Every row comes from one small tree of marks. The marks that hang from a mark follow it in brackets, in alphabetical order. Every link used is in the known rows. Which tree was each row made from?
Known rows:
feni(firi):  -1   6  -1  21  10   1  19  37  -4   4  -6   0  -5 -28 -21 -11  -2   2  12 -14
rane(feni(firi(neti) girurin todug) lilog): -28   7  42  33  -6  -4  42  79 -18   4  -1   8  68 -48 -25  21 -44 -13  34   8
todug(feni(firi girurin(rane))): -15   6 -19  15  18 -22  51  53 -22  -4   0  14   4 -28  -9 -41  -5   6  17 -29
todug(feni): -14  -2 -10 -18  13 -16  14   9  -8  -9   0  15  12   5  25 -23  15   5   8  -7
girurin(feni(rane) firi): -10  23  33  16  22 -41  22   7 -11 -15  13  20 -52 -41   6 -10 -35   1  31 -34
firi(feni(girurin rane todug) neti):   1  10  26 -39   2   7  28  53 -22  32  21 -21  -1  16  -9 -18 -25  16  -5 -19
rane(feni(girurin)): -27   3  21  25   4 -15  29  34  -7   0   0   0  50 -17   1   5 -18  -6  20   9
girurin(feni(todug) firi(neti) rane(lilog)):  -4  27  49   1  10 -37  25  18 -17 -20   9  22 -46 -49 -35 -26 -75 -27  49 -30
firi(feni(rane(lilog) todug) girurin):  10  16  40 -25  -1 -12 -16  58 -19  12  30 -13  30  25 -32  20 -11  32  -5  -7
rane(girurin(feni(todug))): -24  18  20   1  21 -24  28 -11  -6 -10  11   3  29 -21   4  -6 -32  -8  26   7
todug(feni(firi(neti) girurin(rane(lilog)))): -13   7 -11   5   9 -14  46  56 -22   1   0  13   5 -22  -4 -44  -3   3  17 -28
firi(feni(girurin rane(lilog) todug) neti):  -1  10  31 -31  -8   8  23  57 -21  32  21 -16  15  14 -12  -2 -29  14  -3 -15
todug(feni(firi(girurin))):  -9   6  -6  -8  19 -19  15  43 -13  -7   3  13   7  -7   6 -36  21  20  13 -19
neti(firi(feni(girurin rane todug))):   5  13  10 -35  16 -14  24  31 -12  11  12 -18  13  11  -9 -25 -29  12   6  -7
feni(firi girurin rane(lilog)):  -1  11   2  57  -5  -3  50  82 -31  13   8   6   8 -51 -27  16 -13  11  -3 -31
rane(feni girurin lilog): -36  14  47  30  -2 -21  20  14   5 -12   1   0 116 -13   8  29 -16 -30  32  36
neti(firi(feni)):   3  11   6 -41  12 -11  -2   4   8   7   3 -19  19  33   2 -32 -12   8  11   4
neti(firi):   8   7  -2 -29  12  -8   3  -6   3  -4  -3 -10  -1  12   7 -33  -5  -1   6   5
feni(firi(girurin) todug):   8  10  18   3  17  -4  17  62 -21   1   9  -1  -8 -40 -46  -8 -21  16  14 -14
girurin(feni(todug)): -16  11  17  -6  16 -18  12   7 -13 -11   7  18  -7 -24  -7   3 -42   3  23  -5
todug(feni(firi)): -14   3 -11  -3  20 -15  26  35 -11  -6  -4  16   9 -14  10 -31  14   6  16 -17
todug(feni(girurin(firi) rane(lilog))): -14   5   0  13   7 -29  42  40 -25  -5  12  22   3 -27  20 -10  -4  10   9 -29
feni(firi(neti) rane(girurin) todug):   7  20  34  -5  27   1  54  61 -32  10  10 -12  -5 -45 -22 -25 -12 -13   5 -18

Which tree is each row?
-23  21  19  11  26 -23  37   8  -8  -8   8   3  28 -34  -6 -12 -33  -6  31   0 => rane(girurin(feni(firi todug)))
-36  18  58  37   4 -36  30  13   8 -16   4   4  90 -34   8  21 -32 -32  49  21 => rane(feni girurin(firi) lilog)
-15  18  41   2  -3 -19  21   5   6   4  14  -7  44 -14   1   6 -37 -13  33   3 => rane(girurin(firi(feni(todug) neti)) lilog)
 -8  15  24  -2  14 -20  28 -16   6   0   9 -10  -1 -18  15 -31 -13 -12  24  -5 => rane(girurin(firi(neti)))
  8  14  17 -45  18 -12  10  21  -7   6   9 -18  13  20  -7 -25 -19   5   6  -1 => neti(firi(feni(rane todug)))
-28   8  33  41 -11  -4  32  68  -9   5  -4   5  69 -33 -12  15 -24  -9  30   6 => rane(feni(firi(neti) girurin) lilog)
 -3  18  59   8   4 -28  28  34 -10 -15   2   5  -4 -39 -34 -21 -50 -44  43 -12 => girurin(firi(neti) rane(feni(todug) lilog))
  7  19  45 -10  -1 -22  17  30  -5   1  10  -4 -20 -15 -42 -24 -54 -23  33 -25 => girurin(firi(feni(todug) neti) rane(lilog))
 -6   6  18 -40  -1   8  22  39 -10  32  15 -20   7  18 -10 -22 -34  18   8 -11 => firi(feni(girurin todug) neti)
 -6   8  -2  -1  23 -17  33  48 -22  -5   2  14   2 -16  11 -28  23   5   4 -25 => todug(feni(firi rane))
 13  21  14 -36  21 -27  -4  11 -12 -15  11  -6 -11   9 -20 -47 -21  10  15  -3 => neti(firi(girurin(feni(todug) rane)))
 12  13  23  14  -3  10  19  63 -20  12   2  -1  -7 -22 -14  -4  12  -5  -5 -21 => feni(firi(neti) rane(lilog))
-27   6  28  30   9 -25  37  32  -5  -3   2   3  32 -32   1  -1 -30  -7  31   0 => rane(feni(girurin(firi)))
-32  18  71  15   7 -28  39  23  -1 -11   7   2  80 -42   2  13 -47 -37  51  22 => rane(feni(todug) girurin(firi(neti)) lilog)
-14  10  12  -2  14 -29  30  19 -16 -12  10  16  25 -12  28 -12  12  -5  10 -13 => todug(feni(rane(girurin(firi) lilog)))
  4  12   8  35  -8   7  48  82 -31  21   8  -1  -5 -40 -18  -5  -6  10  -5 -33 => feni(firi(neti) girurin rane(lilog))
  1   5  15  24  -7  -4  46  61 -40   8  18   9  11 -46 -25  36 -40   4  -9 -16 => feni(girurin rane(lilog) todug)
 -3  10   2 -16  11 -15  13  48 -16  -5   3  11   5  -2   0 -45  19  10  13 -19 => todug(feni(firi(girurin(rane(lilog)) neti)))
 11  18  22 -23   2 -19 -23  35  -4   7  22 -21  17  43 -40 -19  -4  24   2 -11 => firi(feni girurin(rane))
